What can hang from each mark:
nunuso: depib kituf tofo
rume: depib regip
gizu: depib rume
regip: sebe
kituf: nunuso sebe
depib: gizu nunuso
tofo: sebe

Every row comes from one small tree of marks. The marks that hang from a mark follow it in brackets, in alphabetical order. Every link used is in the known rows. Which tree was each row made from?
Known rows:
gizu(rume(depib regip)): [ 2.93  2.14 -2.07  1.10 -0.43 -0.05 -0.59  0.86  2.46  0.63 -2.25  0.11
  0.83 -0.96  0.78  2.94  1.58 -0.42  1.80  1.51 -2.05]
rume(depib(gizu nunuso) regip(sebe)): [ 4.50  2.66 -3.25 -1.37  1.24 -1.39  1.99 -1.37  0.64  3.15 -5.90  0.15
  0.60  0.11 -0.63  0.53  0.07  1.07  0.92  1.61 -0.23]
nunuso(tofo): [-0.17 -0.03  2.11  0.62  0.15  0.74 -0.42  1.34 -0.20  1.45 -0.33 -0.33
 -0.49 -1.01  0.15 -0.56  1.80  0.55 -1.25  0.48 -0.66]
rume(depib(nunuso) regip(sebe)): [ 4.87  1.77 -3.34 -0.33  1.45 -0.55  1.28 -1.05 -0.43  3.14 -5.61  0.43
 -0.25 -0.72 -0.15  1.37  1.29  0.58  1.71  1.40 -1.45]
depib(nunuso(tofo)): [-0.05 -0.02 -0.68  0.83  0.13 -0.18 -0.97  0.04  0.83  2.02 -2.23  1.09
 -0.30 -2.41  1.40 -2.90  0.92  1.82 -0.95  0.73 -0.13]
nunuso(depib(gizu) kituf(sebe) tofo): [ 2.99  1.38  2.29 -1.13 -1.60 -0.57 -1.69 -1.63 -2.04 -0.26  4.11 -2.10
  0.87  3.69 -0.15 -0.49  1.14  0.24 -4.29 -2.16  1.78]
nunuso(depib(gizu(rume)) kituf(sebe)): [ 3.01  2.23 -0.83  0.31 -2.30 -0.55 -1.58 -1.08 -1.04 -0.63  3.17 -1.21
  1.57  4.35  1.17 -0.52  0.25 -0.14 -2.77 -1.71  0.21]
depib(gizu(rume(regip(sebe))) nunuso): [ 1.55  2.37 -3.61  0.05 -1.21 -2.10  0.16  0.60  2.99  1.77 -2.82  0.83
  2.62 -1.05  1.36 -1.26 -1.10  1.92  0.19  2.00  0.51]
depib(gizu nunuso(kituf(sebe) tofo)): [ 1.21  0.83 -2.09  0.20 -0.70 -1.08 -0.12 -1.99  1.03  1.26  0.27 -0.10
  0.94  1.08  0.84 -4.29 -0.45  1.96 -3.01  0.44  2.30]
kituf(nunuso sebe): [ 2.23  2.69 -3.97  3.90  0.59  4.19  0.33  0.14 -1.83  2.23 -1.25  0.98
 -2.79  0.79  0.57 -2.41 -0.90 -0.31 -1.96 -0.06 -2.19]
depib(gizu nunuso(kituf)): [ 0.33  0.79 -3.44  0.95 -0.59 -2.13  0.15 -1.07  1.18  1.48 -1.49  1.00
  1.82  0.96  1.41 -4.88 -1.52  2.07 -1.80  0.46  0.99]
tofo(sebe): [ 0.24  1.09 -2.71  0.23  1.26  2.33  1.51  3.02 -0.51  0.80 -1.88 -0.97
 -1.66  2.04  0.86 -2.33  3.68 -0.01  0.80  1.24 -1.11]
kituf(nunuso(depib tofo(sebe))): [ 1.44  2.16  0.43  0.98 -0.08  1.89 -1.39  1.84 -2.42  1.94 -1.01  0.63
 -0.83 -0.61  0.00 -1.06  0.16  0.65 -1.89 -1.80 -1.06]
kituf(nunuso(depib(gizu) tofo) sebe): [ 2.76  3.67 -0.66  1.25 -0.57  2.90 -1.07 -0.45 -2.01  1.93  0.08  0.04
 -1.64  1.04 -0.06 -1.31 -1.24  0.15 -3.78 -1.58 -0.35]
gizu(depib rume(regip(sebe))): [ 2.90  2.28 -2.13  1.64 -1.59 -1.38 -0.49  2.28  2.05  1.66  1.28  0.53
  2.06 -1.53  2.63  4.97  2.90  0.61  0.60  0.90 -2.43]
depib(gizu nunuso(kituf tofo)): [ 0.43  0.39 -1.25 -0.02 -0.69 -2.18 -0.25 -1.28  1.19  1.46 -0.35  0.50
  1.95  0.08  0.82 -4.20 -0.94  2.34 -2.49  0.43  2.11]
kituf(nunuso): [ 0.57  1.66 -2.35  3.76  0.38  2.09  0.00  1.60 -1.52  2.65 -2.68  2.12
 -0.67 -1.20  0.59 -2.27 -1.88  0.62 -0.91 -0.34 -2.60]
rume(depib(nunuso)): [ 1.06  1.71 -2.66  0.55  1.41  0.13  0.54 -1.85  1.31  2.33 -5.32  1.33
 -0.91 -1.14  1.45 -2.75  0.95  0.59  0.14  0.95 -1.40]
depib(nunuso(kituf(sebe) tofo)): [ 1.65 -0.37 -1.89  1.52 -0.37  0.00 -0.85 -1.70 -0.37  1.17  0.86  0.33
 -0.14 -0.30  1.41 -3.15  1.56  1.46 -1.97  0.19  0.62]
kituf(nunuso(tofo) sebe): [ 2.38  2.30 -1.87  3.22  0.22  3.97 -0.20 -0.16 -1.89  2.35 -0.26  0.46
 -2.57 -0.08  0.00 -1.72 -0.10 -0.05 -2.59 -0.33 -1.16]
rume(depib(gizu) regip(sebe)): [ 4.36  2.82 -2.04 -1.26  1.32 -0.64  2.44 -0.44 -0.03  2.91 -5.15 -0.70
  0.21  1.45 -1.39  1.87  0.31 -0.03  0.93  1.47 -1.12]

Write each row's tree:
[ 2.11  1.85 -2.09  1.28 -1.61 -2.03 -2.54  1.34  3.68  1.30  1.21  1.14
  1.64 -3.55  2.91  3.62  2.71  1.64 -0.30  0.45 -1.27] => gizu(depib(nunuso(tofo)) rume(regip))
[ 1.39  2.90  0.39  0.31 -0.35  1.32 -0.87  1.68 -1.79  1.95 -1.13  0.42
 -0.14 -0.03 -0.23 -1.77 -0.77  0.78 -2.25 -1.64 -0.19] => kituf(nunuso(depib(gizu) tofo(sebe)))
[ 3.34  2.27 -1.87 -1.42  1.28 -1.28  0.08 -1.24  2.04  2.04 -4.94  0.05
 -0.46 -0.61 -1.04  0.35  0.02  0.92 -0.11  0.92  0.08] => rume(depib(gizu nunuso(tofo)) regip)
[ 1.64 -1.16  0.21  0.32 -0.09  0.53  0.25  0.93 -2.08  0.07  2.98 -1.78
  0.36  2.24 -0.15 -1.35  4.03  0.44 -1.22  0.00  1.08] => nunuso(kituf tofo(sebe))
[ 1.63  1.56 -2.75  1.77 -0.89 -0.68 -0.59 -0.95  2.51  0.72 -1.82  0.95
  1.74 -1.37  2.38 -0.33  1.60  0.29  0.96  1.39 -1.10] => gizu(rume(depib(nunuso(kituf))))
[ 3.02  2.13 -3.32  1.49 -1.56 -2.28 -1.08  1.21  2.58  2.00  0.40  1.29
  2.32 -2.88  3.32  3.40  2.47  1.55  0.64  1.02 -1.84] => gizu(depib(nunuso) rume(regip(sebe)))
[ 3.85  2.18 -2.20  0.73 -0.54 -0.23  0.47  0.70  1.38  1.27 -2.42 -0.20
  1.64 -0.94  0.74  3.34  2.13 -0.40  2.20  1.82 -1.84] => gizu(rume(depib regip(sebe)))
[ 0.38  2.05 -3.08  2.28 -1.47 -1.83 -1.62  0.68  3.84  1.47  0.73  2.04
  1.79 -3.07  4.53  0.71  2.39  1.43 -0.43  0.86 -1.77] => gizu(depib(nunuso) rume)
[ 2.50  4.26 -2.55  2.11 -0.36  3.07 -0.58 -0.33 -1.87  1.96 -1.25  0.63
 -1.68  1.84  0.45 -2.08 -2.05  0.03 -3.06 -1.46 -1.55] => kituf(nunuso(depib(gizu)) sebe)
[ 1.55  1.70 -3.79  2.64 -1.96 -1.43 -1.73 -0.59  2.96  0.84  2.67  1.43
  1.84 -1.39  4.44  0.64  2.78  1.25 -1.09  0.38 -1.16] => gizu(depib(nunuso(kituf(sebe))) rume)
[ 3.31  0.32  2.35 -0.26 -1.47  0.20 -2.48 -1.28 -3.00 -0.21  4.58 -1.83
 -0.03  3.03  0.18  0.23  2.52 -0.10 -3.55 -2.46  0.49] => nunuso(depib kituf(sebe) tofo)
[ 0.23  0.18 -1.59  0.15  0.59  0.36 -0.33  0.80  0.55  1.69 -2.08  0.33
 -0.58 -1.63  1.29 -3.19  2.49  1.82 -0.43  1.03  0.32] => depib(nunuso(tofo(sebe)))
[ 3.81  1.51 -2.57 -1.03  1.89  0.08  0.06 -0.55  1.07  1.87 -4.52 -0.19
 -1.40 -0.93 -0.74  1.03  2.29  0.45  1.03  0.83 -0.54] => rume(depib(nunuso(tofo(sebe))) regip)
[ 2.11  3.10  0.69 -1.08 -1.69 -1.38 -1.12  1.56  0.09  0.94 -0.85 -0.55
  2.05  1.39  0.68  1.28 -0.40  0.47 -0.79 -0.46 -0.94] => nunuso(depib(gizu(rume(regip(sebe)))))
[ 1.42  1.63 -1.63 -0.48  0.61 -1.31  0.69 -2.90  1.52  1.84 -3.30  0.45
  0.64  0.02  0.62 -3.04  0.25  1.00 -1.40  0.52  0.93] => rume(depib(gizu nunuso(kituf tofo)))
[ 3.87  1.99 -2.98  0.78 -0.62 -0.81  0.01 -0.02  1.85  1.63 -3.11  0.37
  1.62 -1.68  1.15  2.42  1.73  0.33  2.26  2.04 -1.36] => gizu(rume(depib(nunuso) regip(sebe)))
[ 1.15  1.22 -4.06  0.94 -0.51 -0.98  0.36 -1.80  0.98  1.21 -0.70  0.52
  0.90  1.94  1.36 -4.97 -1.22  1.74 -2.23  0.65  1.11] => depib(gizu nunuso(kituf(sebe)))
[ 2.48 -0.76  0.22  1.50 -0.54  1.10 -0.34 -0.99 -1.99  0.28  3.79 -1.42
 -0.46  2.35  0.07 -1.08  2.54 -0.12 -2.70 -0.21  0.55] => nunuso(kituf(sebe) tofo)
[-0.23  1.81 -1.09 -0.16 -1.52 -1.90 -0.76 -0.04  3.64  1.35 -1.70  0.68
  2.39 -2.08  1.54 -2.54 -0.46  2.20 -1.20  1.60  1.65] => depib(gizu(rume) nunuso(tofo))
[ 2.81  3.45 -2.62  2.64 -0.33  3.57 -1.08 -0.09 -2.63  2.01 -0.97  0.84
 -2.47  1.22  0.70 -1.48 -0.96 -0.32 -2.69 -1.63 -2.27] => kituf(nunuso(depib) sebe)
[ 0.40  2.09  4.06 -2.19 -0.92 -0.98 -1.88  0.93 -0.35  0.93  0.23 -1.08
  0.83  0.49 -0.12 -0.07  0.13  0.66 -3.05 -1.51  0.57] => nunuso(depib(gizu) tofo)
[ 1.23  1.97 -2.66  1.47 -0.57 -0.32 -0.50 -0.52  3.04  1.02 -2.82  1.14
  1.25 -1.84  2.42 -0.35  1.51  0.39  1.18  1.77 -1.34] => gizu(rume(depib(nunuso)))
[ 1.36  3.11  0.66 -0.97 -1.46 -1.13 -1.82  1.64  0.85  0.43 -1.03 -0.41
  1.55  1.24  0.73  1.05 -0.60  0.29 -1.05 -0.80 -1.06] => nunuso(depib(gizu(rume(regip))))
[ 2.13  0.88  2.07 -2.35 -1.27 -1.10 -1.07  0.43 -2.10 -0.45  3.36 -2.45
  1.54  3.83 -0.37 -0.89  2.53  0.59 -2.85 -1.93  2.19] => nunuso(depib(gizu) kituf tofo(sebe))
[ 0.47  3.00  0.88 -0.68 -1.43 -1.05 -1.61  1.28  0.83  0.46 -0.77 -0.16
  1.61  1.09  1.24 -0.18 -0.48  0.37 -1.34 -0.82 -0.94] => nunuso(depib(gizu(rume)))
[ 0.73  2.66 -2.69 -0.32  1.34 -0.77  1.00 -2.15  2.33  2.35 -5.55  1.13
 -0.12 -0.38  1.05 -3.44 -0.40  0.80 -0.70  1.15 -0.30] => rume(depib(gizu nunuso))
